What can hang from each mark
sifa: libev seno
peviz: tubez
razumi: libev
libev: peviz razumi sabid tipop
tubez: peviz razumi tipop
tipop: kitigub libev tubez
kitigub: peviz tipop

Known rows, with every way that one mark hangs from another
[libev razumi sabid [tipop kitigub tubez]]: [ 2.15 -0.42  1.58 -0.47 -6.00  3.34 -0.52  0.30 -2.69  3.02  2.53  0.85
 -6.49  3.80 -0.05  1.52  3.96  1.75  1.21  1.31 -1.69  4.56]
[tipop kitigub [libev peviz razumi sabid] tubez]: [-0.25 -0.97  3.53 -0.26 -4.37  4.10  0.82 -1.14 -4.98  3.49  4.10  2.50
 -8.52  1.33 -0.41 -0.07  4.26  2.57  0.36  1.22 -1.92 -0.51]
[tubez peviz razumi]: [-1.68 -3.06  2.50  1.13 -2.57  2.99  1.57  1.94 -2.53  2.72 -0.91 -5.61
 -1.00  4.92  3.88  1.39  0.27  2.41  0.03  2.93  0.11 -1.15]
[kitigub [tipop libev]]: [-0.43 -1.76  2.46 -1.87 -2.73  2.49  1.86 -1.33 -2.17  2.00 -0.40 -3.55
  1.33  5.89  1.80  1.26  0.66  2.76 -0.02  3.35 -0.27  1.31]
[kitigub peviz tipop]: [-0.30 -2.50  3.20 -0.49 -3.98  2.54  3.26  0.61 -0.69  1.95 -1.82 -4.66
  0.38  4.85  2.30  2.38  1.11  1.18 -1.73  2.22 -0.72  0.95]
[tubez peviz [tipop kitigub]]: [-0.69 -3.98  2.02 -0.26 -2.68  3.45  3.01  2.02 -3.56  2.67 -1.78 -2.58
 -1.52  4.00  1.80  1.46  2.41 -0.10 -2.81  2.18 -1.42  2.05]
[libev tipop]: [ 1.48 -0.90  1.93 -0.29 -4.45  3.50 -2.13 -0.06 -1.73  2.27 -1.50 -4.75
  0.84  7.26  3.63  2.67  0.28  2.00  1.56  1.61 -0.17  4.36]
[kitigub peviz [tipop [tubez [razumi libev]]]]: [-0.51 -4.20  1.34 -1.40 -1.58  0.21  4.83  1.69 -0.96  4.32 -1.12 -0.61
 -0.89  3.26  1.39  1.93  3.17  0.38 -0.45  1.33  0.46 -2.90]
[peviz [tubez razumi]]: [-0.73 -2.41 -0.26 -0.29 -3.72  0.65  0.56 -0.19 -2.19  2.98  0.66 -4.15
 -0.23  3.72  2.45  0.93  0.79  2.64  2.63  0.03  0.66  0.80]
[razumi [libev tipop]]: [ 2.17 -1.41  1.98 -0.67 -2.98  2.15 -2.19  0.06 -2.25  3.04 -3.45 -3.84
  2.58  7.15  3.45  2.68  0.49  1.09  2.57  0.02  0.38  3.35]
[tipop [kitigub peviz] tubez]: [-0.08 -2.29  1.98 -1.61 -3.99  2.36  2.18  0.99 -2.58  5.89  1.33  1.23
 -4.34  1.38  0.10  1.93  4.41  0.06 -1.12  0.94 -0.48  0.24]
[kitigub peviz [tipop [libev razumi]]]: [-1.14 -2.13  5.11 -0.03 -2.38  2.10  3.70 -1.63 -2.78  1.84  1.02 -3.39
 -2.62  2.88  2.14  1.32  0.49  2.22 -0.88  2.50 -0.40 -1.94]
[tubez peviz]: [-0.73 -2.13  3.42  0.56 -3.72  3.38  0.05  0.93 -2.60  2.14 -2.01 -4.35
  0.35  5.86  3.15  1.83  0.29  1.74 -0.51  2.24 -0.25  1.05]
[sifa [libev [peviz [tubez tipop]] sabid] seno]: [ 0.62 -1.32  1.64 -1.35 -3.84  0.40  1.22 -4.57 -2.22 -0.72 -1.35 -4.85
 -0.75  6.87  3.43 -0.05  2.11 -0.39  1.17 -1.10 -1.99  3.00]
[razumi libev]: [ 1.10 -1.93  1.73 -1.31 -3.19  1.76 -1.45  0.04 -2.69  3.82 -3.82 -3.19
  3.16  5.75  2.52  2.13  0.24  2.07  2.26 -0.34  0.17  1.03]
[sifa libev seno]: [ 0.95 -0.57  2.50 -2.98 -2.95  0.75 -1.14 -3.73 -2.15  3.05 -1.71 -6.91
  1.85  7.78  4.22  1.61  0.18  1.37  2.45  0.68 -0.25  0.79]
[sifa [libev [tipop kitigub tubez]] seno]: [ 2.15 -0.91  1.50 -4.31 -2.99  0.65 -0.20 -3.16 -2.48  5.37  1.20 -1.78
 -2.52  6.43  2.45  1.75  4.21 -1.20  1.73  0.72 -0.38  3.18]
[tubez peviz razumi [tipop kitigub [libev sabid]]]: [-2.17 -3.51  1.95  0.12 -1.21  3.31  5.04  1.68 -3.66  1.99  0.85 -3.73
 -5.05  2.64  1.21 -0.40  2.38  2.21 -1.99  4.83 -1.72 -0.22]
[peviz tubez]: [ 0.23 -1.33  0.61 -0.74 -4.91  1.00 -0.93 -1.37 -2.14  2.49 -0.69 -2.97
  0.86  5.03  1.88  1.24  0.79  1.93  2.23 -0.65  0.16  3.20]
[kitigub [peviz tubez] [tipop libev]]: [-1.55 -2.66  3.39 -1.07 -2.64  0.04  4.08 -2.47 -1.80  1.97  0.85 -2.61
 -0.73  2.94  1.46  0.79  1.42  0.68 -0.48  1.58  0.06  0.33]
[sifa [libev peviz [tipop kitigub]] seno]: [ 1.67 -1.38  3.67 -1.98 -2.86  2.68 -0.74 -2.86 -3.44  3.56  0.46 -5.63
 -2.23  6.59  4.81  1.66  2.77 -1.16  1.33  0.22 -1.08  2.30]
[sifa [libev razumi [tipop tubez]]]: [ 0.45 -0.58  1.94 -1.71 -3.38  1.47 -2.17 -2.53 -3.50  2.66  0.53 -0.91
 -2.00  6.97  3.00  1.56  3.05  0.86  2.98  0.87  0.01  1.61]
[tipop kitigub]: [ 0.59 -1.92  1.20 -1.54 -4.45  3.08 -0.11  0.80 -3.10  4.55 -0.36 -2.68
 -0.81  3.85  1.28  1.80  2.03  2.07  0.55  1.06 -0.77  2.42]
[sifa [libev peviz sabid] seno]: [ 0.81 -0.12  3.48 -1.21 -4.44  2.62 -1.05 -3.32 -2.09  0.91 -1.17 -6.62
 -0.67  7.92  4.27  0.75  1.14  1.66  1.78  0.62 -1.80  1.42]
[tubez peviz [tipop [libev sabid]]]: [-1.26 -2.05  3.39  0.49 -2.45  3.58  2.76 -0.45 -2.94 -0.18 -1.80 -3.61
 -1.73  5.86  2.04  0.33  0.48  2.00 -1.87  4.31 -1.70  1.87]

Rows
[-2.14 -2.59  2.20 -0.67 -2.43  2.88  3.91  1.24 -3.55  4.22  3.50  0.03
 -7.13  1.90 -0.03 -0.37  4.19  2.24 -0.76  4.61 -0.83 -1.17] : [tipop kitigub [libev sabid] [tubez peviz razumi]]
[ 2.22 -1.84  2.73  0.30 -4.53  4.07 -0.99  1.23 -2.94  2.28 -1.50 -2.54
 -2.23  5.00  2.24  1.68  3.06  0.72  1.25  0.06 -1.93  4.12] : [razumi [libev peviz sabid [tipop kitigub]]]
[-0.61 -1.43  3.65  0.79 -4.62  1.93  2.24 -2.97 -3.18 -1.08  2.42 -1.72
 -4.00  3.77  1.13 -0.36  1.66  2.53  0.75  0.75 -1.62  1.19] : [kitigub [tipop [libev [peviz tubez] razumi sabid]]]
[-1.68 -2.94  1.51  0.25 -2.71  2.31  1.85  1.60 -2.52  3.90  0.27 -1.35
 -2.90  4.41  2.38  1.32  2.44  1.54 -0.23  2.80  0.40 -1.61] : [tipop [tubez peviz razumi]]
[ 1.92 -0.25  3.79 -1.49 -3.07  1.20 -1.90 -4.35 -2.74  1.92 -0.13 -7.02
 -0.63  7.73  5.09  2.09 -0.29  0.96  3.30  0.11 -0.22  2.01] : [sifa [libev razumi tipop] seno]
[ 1.52 -2.13  3.17  0.57 -3.25  3.49 -2.24  0.02 -3.03  2.40 -2.94 -3.31
  0.96  6.66  4.65  2.53  0.93  0.22  1.82 -0.60 -0.36  2.36] : [razumi [libev peviz tipop]]
[-0.51 -0.46  4.52  1.61 -4.33  4.73 -0.88 -1.84 -4.36  0.84  1.47 -3.00
 -4.45  4.05  2.35  0.30  0.42  4.07  1.37  1.54 -1.61 -0.13] : [tipop [libev peviz razumi sabid]]
[-1.51 -1.45  1.70 -0.07 -3.23  3.96  0.87 -0.51 -3.01  2.97  2.59 -0.60
 -5.66  3.61  1.70 -0.01  2.81  3.33  1.05  2.84 -0.71 -1.55] : [tipop [libev peviz sabid] [tubez razumi]]
[-0.96 -5.57  1.11 -0.12 -0.32  1.77  4.54  3.21 -3.94  3.96 -2.72 -2.85
 -1.15  3.09  2.15  1.08  2.46 -0.11 -1.44  1.42 -0.52 -1.58] : [tubez peviz [razumi libev] [tipop kitigub]]
[ 0.37 -3.06  0.49 -0.74 -3.52  2.71  1.50  2.33 -3.27  4.72  0.76  1.25
 -4.81  2.23  0.30  0.66  5.05  1.60  0.97  0.26 -1.33 -1.07] : [tipop kitigub [tubez [razumi [libev peviz sabid]]]]
[ 2.01  0.33  2.92  1.29 -6.00  3.74 -2.02 -0.37 -1.86  0.32 -0.35 -4.81
 -2.40  6.45  2.56  2.01  0.12  3.48  2.04  1.62 -1.54  4.74] : [libev razumi sabid tipop]
[ 0.74 -1.59  1.93  0.52 -5.13  1.62 -0.93 -0.96 -2.68  0.99 -1.99 -1.94
 -0.03  4.71  1.91  0.67  1.87  1.21  2.66 -2.10 -1.04  2.50] : [razumi [libev [peviz tubez] sabid]]
[-0.82 -1.95  2.44 -1.77 -2.81  3.85  0.88 -0.86 -4.92  5.73  3.00  2.69
 -5.27  2.13  0.64  0.65  4.36  0.82 -0.15  1.15 -0.73 -0.66] : [tipop kitigub [libev peviz] tubez]
[-1.16 -1.50  3.93  1.08 -3.41  2.14 -0.32 -3.46 -5.24  1.80  2.48 -1.24
 -3.64  2.58  2.60  0.08  0.65  1.95  2.24 -1.24 -0.09 -0.97] : [tipop [libev [peviz tubez] razumi]]
[-0.50 -1.07  2.34 -1.21 -4.24  4.12  0.89 -0.59 -3.95  3.79  3.14  2.23
 -6.36  2.68 -0.26  0.10  4.63  1.81 -0.21  2.08 -1.87  0.92] : [tipop kitigub [libev peviz sabid] tubez]
[ 0.56 -3.54  2.44 -0.16 -1.44  1.95  2.33  2.31 -2.61  5.46 -0.37 -4.40
 -2.47  2.05  2.91  2.25  2.47  0.12  0.93  0.58  0.20 -0.44] : [tubez [razumi [libev [tipop [kitigub peviz]]]]]
[-0.22 -3.39  1.69  0.54 -2.07  2.96 -0.04  1.39 -3.40  3.68 -2.13 -3.88
  0.35  4.61  3.95  1.53  0.77  2.14  1.92 -0.38  0.12 -2.28] : [tubez [razumi [libev peviz]]]
[-0.23 -1.70  2.92  1.53 -5.11  2.26 -0.89 -1.68 -4.21  1.56  0.97 -2.04
 -2.77  3.20  2.84  1.08  1.07  1.57  2.10 -2.31 -0.52  0.52] : [libev [peviz tubez] razumi]
[-1.71 -4.34  1.48  1.00 -1.45  3.03  3.43  2.42 -2.62  1.61 -2.23 -5.12
 -0.93  5.23  3.83  1.29  0.52  1.28 -1.68  3.00 -0.38 -0.79] : [tubez peviz razumi tipop]
[ 1.32 -1.14  2.87  1.68 -6.41  2.99 -0.61 -0.83 -3.63  0.73  2.77 -2.06
 -6.62  2.80  1.49  0.80  3.29  0.93  1.71 -1.25 -2.13  4.77] : [libev [peviz tubez] razumi sabid [tipop kitigub]]
[-1.44 -1.78  0.86 -1.80 -1.78  1.93  1.09 -0.72 -3.05  5.02  2.15 -0.56
 -2.83  3.76  1.60  0.61  1.78  3.24  1.52  2.84  0.80 -2.11] : [tipop libev [tubez razumi]]
[-0.76 -3.26 -1.25 -0.38 -2.61  0.70  2.34 -0.05 -2.20  1.91 -0.83 -3.78
  0.03  4.07  2.39  0.66  1.01  1.61  1.01  0.09  0.02  1.32] : [peviz [tubez razumi tipop]]
[ 1.01 -0.52  3.45 -2.02 -3.13  0.86 -1.05 -4.32 -3.37  2.80 -0.38 -6.39
 -0.18  6.58  4.18  1.43  0.02  1.82  2.80 -0.16 -0.23 -0.46] : [sifa [libev razumi] seno]
[ 1.48  0.30  2.45 -2.49 -4.39  1.31 -1.04 -3.52 -1.28  1.46 -1.49 -7.35
  0.87  8.16  3.22  1.01  0.69  2.28  2.45  1.55 -1.30  2.60] : [sifa [libev sabid] seno]
